Every row comes from one small tree of marks. The marks that hang from a mark follow it in brackets, in the order of their numbers. Every link used is in the known rows. Which tree was each row made from?
Known rows
z_273[z_723[z_937 z_970[z_690]]]: [ -4 -17   4  -8  -1   9 -10  -6  21  18 -11   6  -1 -11  -1 -14  10   5
  13  17  -7  -5   0  -2  10  -5 -10   0  12  -5  25  -5 -11  12   0  -8
  -3   0  -8]
z_723[z_937 z_970[z_690[z_571 z_717]]]: [ -2 -19   3  12   0  17   5 -13   3  24  -1   2 -12   4  -3   7   4  -3
   7  21   0  -1   2  -5  33   4 -11  -2   8  -4  23 -24   0   9  -4  -6
   6   6  -6]
z_273[z_723[z_937]]: [ -2 -10   5  -4   1   5  -6  -2  11   6  -7   4   6 -10   7  -6   8   5
  -1   7  -3   1  -2  -3   2   1  -5   1  16  -7  13   4 -10  11   6   1
  -4  -5  -2]
z_273[z_723[z_937 z_970[z_202 z_690[z_571]]]]: [ -1 -19   4  -7  -5   4   9 -16  11  28  -4  -2  -2 -18   3  -1  10   9
  14  28   7  -3   9  -1  21   1  -6 -13  17   2  21 -10 -15  12   2  -4
   1   5 -16]
z_690[z_571 z_717 z_970[z_202]]: [  8 -15  -5  -1 -15  -3  10 -17 -11  12   9  -7  -9   3   4  21  -3   2
   2  15  23   4  12   3  27   5   3 -25   4   7  -2 -11   1   7  -3   2
   7   7  -5]
z_571[z_723]: [ -1   3  -2   8   5   2   3   0   0   7   0  -2  -4  -3   1 -12  -2  -3
   9   7  15  -3 -15  -1  -1   6   9   1   0   4  -6   0  -4   7   5   1
  -4  -1   8]
z_690[z_571[z_723[z_970[z_202]]]]: [  1  -8  -6   3  -1  -4  17 -12   0  25  -3  -7  -6  -2   2   0   3   5
  17  21  25  -6   7  -1  22  12   8 -11   8  12  -8  -9  -9   9   5   0
   6  11  -8]
z_526[z_690[z_717 z_970[z_202]] z_815[z_81]]: [ -1 -10  -3  -4 -19  -5 -11  -9   1  15  -2   1   7  -7   1  15   2   5
  19  -7   7   8  26   6  27 -14   9 -11 -13  -1   5   2   5   5 -34   2
   5   5 -10]
z_970[z_202 z_690[z_571[z_723] z_717]]: [ -1  -3   0  16   3  12  18 -11 -11  26  12  -7 -15 -11   1   8  -5  -4
  13  24  28   4 -18  -1  23   9  18 -15  -3   7   1 -10   1   8   0  -1
  -2   6   7]
z_81[z_815]: [-5 -2 -9 -1 -2 -3  9  2  3  2 -5  3  6  1  5 -3 -2 -3  3 -3 -5 -2 -8  5
  2  1  2  4 -2 -4 -3  5 11  1  1  2  6  3 -3]
z_690[z_571 z_717[z_815] z_970]: [  4 -21 -12   6  -3  14  10 -11  -8  10   8  -9  -6  12   0  21  -4  -1
   5  16  20  -3   5   0  32   5  -3 -22  11   1  -7 -15   5   6 -11  -2
   1   6 -10]
z_717[z_815[z_307]]: [ -2  -7 -14   4   8   4   4   3   1   8  -4  -5   5   6   1   4   1   7
  -5   2   3 -10   1  -3  10  11  -4  -5  10  -5   3   7   8   4 -10  -3
  -1   3  -8]
z_526[z_815[z_81]]: [ -4   5  -6   1  -7  -6  -4  -1   7  10  -7   3  15  -3   3  -5   7  -2
  11  -9 -11   6  13   2   8 -16  -1  10  -1  -9  -2   7  -1  -1 -25   6
   1   1  -8]
z_717[z_815[z_81 z_307]]: [ -3   0 -12   5  -2   1  -3   1   1  10  -6  -5  13   7  -1   1   6   3
   3   2  -6  -6   8  -2  13  -1  -6  -2  10  -8  12   8  -1  -1 -19  -1
   3   0  -8]
z_723[z_937 z_970[z_202 z_690[z_571]]]: [  2 -19  -2   1  -6   2   9 -16   3  25  -2  -1  -3 -11  -1   1   9   6
  13  19   9  -6  12   0  22   4  -9  -7   6   5  19 -15  -8   9  -1  -3
   7  13 -15]
z_690[z_571]: [ 0 -1  2  5 -1  4 14 -9 -6  8  8 -7 -2  1  0  7  0 -2 -1 10  3  1  3 -2
 11  2 -2 -6 10  0 -6 -9 -2 -3  1  0  4  1 -4]
z_202[z_571]: [ -3   1   1   4  -3  -1   5  -1 -11   6  -3   1   1   4   3   0  -1  -1
   5   3   6   6   5  -1   3  -3   6  -4  -6   6  -3  -8   0  -3   2   2
   5   4   1]
z_202[z_571[z_723[z_937 z_970]]]: [ -2 -14  -5  10   2   1   1  -5   1  20 -18   7  -1   5   5 -19   5   2
  21  12  15  -4   4  -3  13   8   2   5   3   8  11 -17  -9  14   7   0
   7  10   1]
z_526[z_690]: [-4 -2 11  1  3  7 -4  1  0  1  4 -1  1 -5 -6  7 -2  3  5 -3  1  0  4  0
  4  2  3 -2 -6  1  2 -4  3 -5 -5 -6  0 -5 -1]
z_526[z_690[z_717 z_970] z_815[z_81 z_307]]: [ -5 -10  -5   3 -14  -1 -14  -6   8  18  -5  -1   4   8  -2   8   3   2
  10  -4  -6   5  23  -1  29  -9  -3  -4  -1 -11   8   5  12   2 -38  -5
   5  -3  -6]
z_970[z_690[z_571 z_717[z_815]]]: [ -4  -9  -4  17  10  25  14  -6 -10  18  12  -8 -10   0  -3  19  -5  -4
   4  16  11  -2 -13  -2  28   2   4 -14   3  -3   2 -15   9   2 -12  -4
  -5   4  -6]
z_273[z_723]: [-3 -1  7 -9  2  3 -2  1  8  5 -3 -1  2 -8  4 -1  2  3 -2  7 -2  3 -2  0
  1 -2  4 -5 11 -3 -1  6 -7  3  3 -1 -6 -7 -2]
z_526[z_815[z_81 z_307]]: [ -5   5 -12   2  -8 -11  -2  -1  10  16 -11  -1  13   3   5  -7   9   2
   1  -7 -15   2  15  -1  10  -7  -6   9   5 -13   2  15   4   1 -26   3
   4   0  -8]
z_690[z_571 z_970]: [  5 -12  -5  -3 -13  -2   7 -16  -3   8  11  -8  -5   4  -3   5   0  -2
   7  15  12  -2  12   1  15   0  -8 -15   9   6  -9 -12  -5   1   1  -2
   4   4  -7]
z_202[z_571[z_723[z_937 z_970[z_690[z_717]]]]]: [ -5 -15  -2  19   4  14  -1  -5  -2  27 -13   8 -14   3   0 -12   0  -2
  21  22  15   1 -12  -5  24   3   8   1  -6   5  19 -23   0  16   1  -4
   3   8   7]
z_355[z_815[z_81 z_307]]: [ -2   8   3  10 -11  -8 -10  -4   0   6 -11  -4   9   6  -3 -11   3   5
   7   0 -13  -5  13   1   8 -10  -6   3  11  -6  10  11  -9   3 -11   3
   7  -5  -2]
z_690[z_571[z_723] z_717[z_815] z_970[z_202]]: [  6 -21 -16   9  -2   8  15 -12 -12  22   8 -11  -7   1   5  15  -3   3
  16  21  45  -6  -4   2  33  13  12 -28   6  11 -10 -11   2  18  -6   2
  -2  12  -5]

Which tree is each row?
[ -3 -10   2  24   8  21   8 -10  -5  24   7  -2 -14  -5   0  -2   0  -8
   9  23  17   0 -23  -5  22  10   3  -3   6  -1  11 -19  -1  15   4  -1
  -1   0  11]
z_970[z_690[z_571[z_723[z_937]] z_717]]
[ -5 -10   3  11  13  22  -2   5  -6   5   1  -2  -1   2  -4  23  -5   4
   6  -2  10  -1   0  -1  23   5  10  -9  -3  -5   6  -6  14   2 -16  -6
  -2  -2  -5]
z_526[z_690[z_717[z_815]]]
[  1  -8  -5   9  -1  -4   7  -4 -12  18 -10   4   5 -10  11 -10   4   6
  16   9  29   2  -3   1   5  12  13  -2  -3  13   7  -9  -7  18   9   7
   3   9   4]
z_970[z_202[z_571[z_723[z_937]]]]
[ -4 -11   2   5 -16   6  -2 -15  -2  21   6  -5   5   3  -4  15   1  -3
  17   5   0   8  24   0  39 -14  -3 -11   1  -6  -5 -11   4  -1 -34  -2
   8  -1 -11]
z_526[z_690[z_571 z_717 z_970] z_815[z_81]]
[ -6 -10  -2  14  13  18   1   4  -3  10  -1  -6  -3   7  -3  22  -3   8
  -4   0   6  -2   2  -5  26  15   5  -9   3  -9   9   2  17   3 -19  -9
   1  -1  -3]
z_526[z_690[z_717[z_815[z_307]]]]
[ -2   0   1  20   5  13  16  -8  -9  17   8  -7 -14   5   3   7  -5  -7
   3  19  19   4 -14  -5  22  12  10  -8   7   1  -8 -12   0   7   2   2
   0   0   9]
z_690[z_571[z_723] z_717]
[  0  -4   3  10  -3   8  16 -11 -14  18  12  -6 -13  -9   3  20  -4  -1
   1  18  14   7  -6   0  22   4  10 -17  -5   2   7 -10   4   2  -5  -1
   1   6   0]
z_970[z_202 z_690[z_571 z_717]]
[  5 -18  -7  -6  -4  -8  -3  -7   7  11 -16   6   4  -3   5  -2   9  11
   8   3   7  -5  17   1  13   7  -6  -1   3   4  23  -3  -7  14   0   2
  10  11 -14]
z_723[z_937 z_970[z_202]]
[  5 -11 -10  -3 -12 -12   6  -9 -13  14  -2  -3  -2  -5   6  -8  -3   5
  23  13  39   0   3   4   6   5  16 -19  -9  19  -8  -8  -6  12   5   1
   2  12   4]
z_690[z_970[z_202[z_571[z_723]]]]
[  6 -12  -7 -10 -18 -13   4 -10 -14   8  -3   0   1  -3   6   2  -1   7
  11   8  24   3  16   6   8  -3   8 -19 -10  15  -4  -8  -3   5   0   2
   6  12  -4]
z_690[z_970[z_202[z_571]]]
[  0 -13  -1  20   4  12  12 -13 -10  26   6  -3 -12 -13   4   4   2  -1
  11  24  26   2 -17  -2  24  14  10 -10   0   5  14 -14  -1  19   3   1
  -1   5   6]
z_970[z_202 z_690[z_571[z_723[z_937]] z_717]]
[  2 -20  -1   8  -5   9   7 -16   0  26  -2   1 -10  -3   1  11   5   4
   8  21  10   0   8  -2  35   7  -4 -11   4   0  24 -18  -1  12  -4  -2
   8  12 -10]
z_723[z_937 z_970[z_202 z_690[z_571 z_717]]]
[ -2  -2   3   7  -4   6   7  -4 -19  16   1   3  -9  -8   3  14  -6   2
   7   9  17  11  -5   2  14  -4  18 -13 -19   6  11  -9   8   4  -5   0
   2   9   5]
z_970[z_202[z_571] z_690[z_717]]
[ -3  -2   5  12   1  16  11  -9 -10  16  13  -5 -15  -1  -4  14  -5  -7
   0  17   3   5 -10  -3  21  -2   3 -10   0  -3   4 -15   5  -1  -4  -4
  -1   1   2]
z_970[z_690[z_571 z_717]]
[  1 -18  -5  -2  -8  -8   3  -8  -4  16 -19   7   5   0   9  -1   8  11
  13   6  12   0  22   1  16   5   0  -3  -3   9  18 -10  -6  11   2   3
  13  15 -11]
z_723[z_937 z_970[z_202[z_571]]]
[ -1 -18  -2   7  -4   6   1  -9  -7  25 -15   9  -8  -3   5   4   3   7
  15  13  11   4   8  -1  25  -1   6  -7 -10   6  28 -19   3  14  -5  -1
   9  14  -5]
z_723[z_937 z_970[z_202[z_571] z_690[z_717]]]
[ -5  -4  -5   5   1  -1   6  -3  -2  19 -13   2  -5   6   1 -15  -1   0
  20  14  17  -2   1  -1  11   3  10  -1  -3  10  -4 -15  -5   5   5  -2
   5  10   1]
z_202[z_571[z_723[z_970]]]
[  4 -17  -8   3   1  -5  -2  -6   8  15 -17   4   1  -5   6 -15   9   9
  18   9  22  -8   4   0  13  13   3   2   4   8  15  -3  -9  22   5   2
   5  10  -5]
z_571[z_723[z_937 z_970[z_202]]]
[  6 -21  -9   7  -6   2   4 -16   0  16   6  -5  -3   0   0 -12   5  -1
  14  23  25  -7  -2  -1  13  11  -9  -9  16   7  -1 -17 -12  15   6   0
   3   4   1]
z_690[z_571[z_723[z_937]] z_970]
[ -7  -5   0  15   1  13   4  -3  -5  27  -7   3 -18   3  -2  -8  -7  -6
  21  23  17   3 -13  -4  22   0  16  -6 -12   7   8 -22   3   8  -1  -8
   1   9   9]
z_202[z_571[z_723[z_970[z_690[z_717]]]]]
[  0 -12  -5  12   6  18  18  -8 -15  20  10  -8  -7  -8   2  25  -5   2
   5  17  23  -1  -7   2  30   5  11 -21  -2   2   6  -8   8   6 -12  -3
  -3   9  -8]
z_970[z_202 z_690[z_571 z_717[z_815]]]
[  0  -9   2 -17  -5  -7   0  -5  14  13 -13   0   1 -10   7   1   6  12
   9  11   5  -1  14   2  12   0   7 -13   9   2   7   7 -11   8   1  -2
   0   3 -13]
z_273[z_723[z_970[z_202]]]
[-10  -5   0  23  10  12  16  -7   2  31   4  -9  -9   2   3  10   0   2
   3  10  13   3  -1  -7  31  16   8  -3   7  -9 -12   0  16   6 -20  -5
   2  -2   1]
z_526[z_690[z_571[z_723] z_717] z_815[z_307]]
[ -9   2   4   3  -3   1  -9   0   6  12  -3   3  16  -8  -3   1   4   0
  17 -11 -11   5  19   2  12 -15   1   8  -8  -7   2   4   1  -5 -32  -1
   4  -3  -9]
z_526[z_690 z_815[z_81]]
[ -6  -9  10   1   0  18   8 -12   9  28   1  -3 -17  -2  -2  10   0  -3
   7  29  -1   4  -2  -5  31  -4   0 -16  14  -5   9 -13  -6   4  -4  -9
  -3   1  -6]
z_273[z_723[z_970[z_690[z_571 z_717]]]]
[  5 -19 -15   3  -1  10  -3  -2  -4   3   0  -2  -4  11   0  14  -5   1
   6   4  18  -5   0   2  21   2   1 -17   3   0   1  -6   8  10 -12  -2
  -3   6  -5]
z_690[z_717[z_815] z_970]
[ -4  -8  -9  20   3  16   9  -6  -2  29  -5  -8  -2  14  -2   5   0  -5
  21  20  14  -5   3  -3  42   3   6 -10  16  -1   3 -16  -8   8 -15   0
   6   7  -8]
z_690[z_571[z_723[z_970]] z_717[z_815[z_81]]]
[  0  -8  -4   6   3   6   1  -6   2  24  -5   0 -17  -5  -1  -2  -3   1
  18  19  22  -2 -13   0  21   6  16 -11  -9   7  13  -7   1  14  -2  -5
   0   8   4]
z_571[z_723[z_970[z_202 z_690[z_717]]]]
[  1 -10  -4  10   0   3  16 -12  -4  28  -3  -5 -15   5   6  11  -2   2
  11  23  27   1   2  -3  32  15  13 -14   7   7  -1 -12  -2  13   1   1
   7  10  -4]
z_690[z_571[z_723[z_970[z_202]]] z_717]
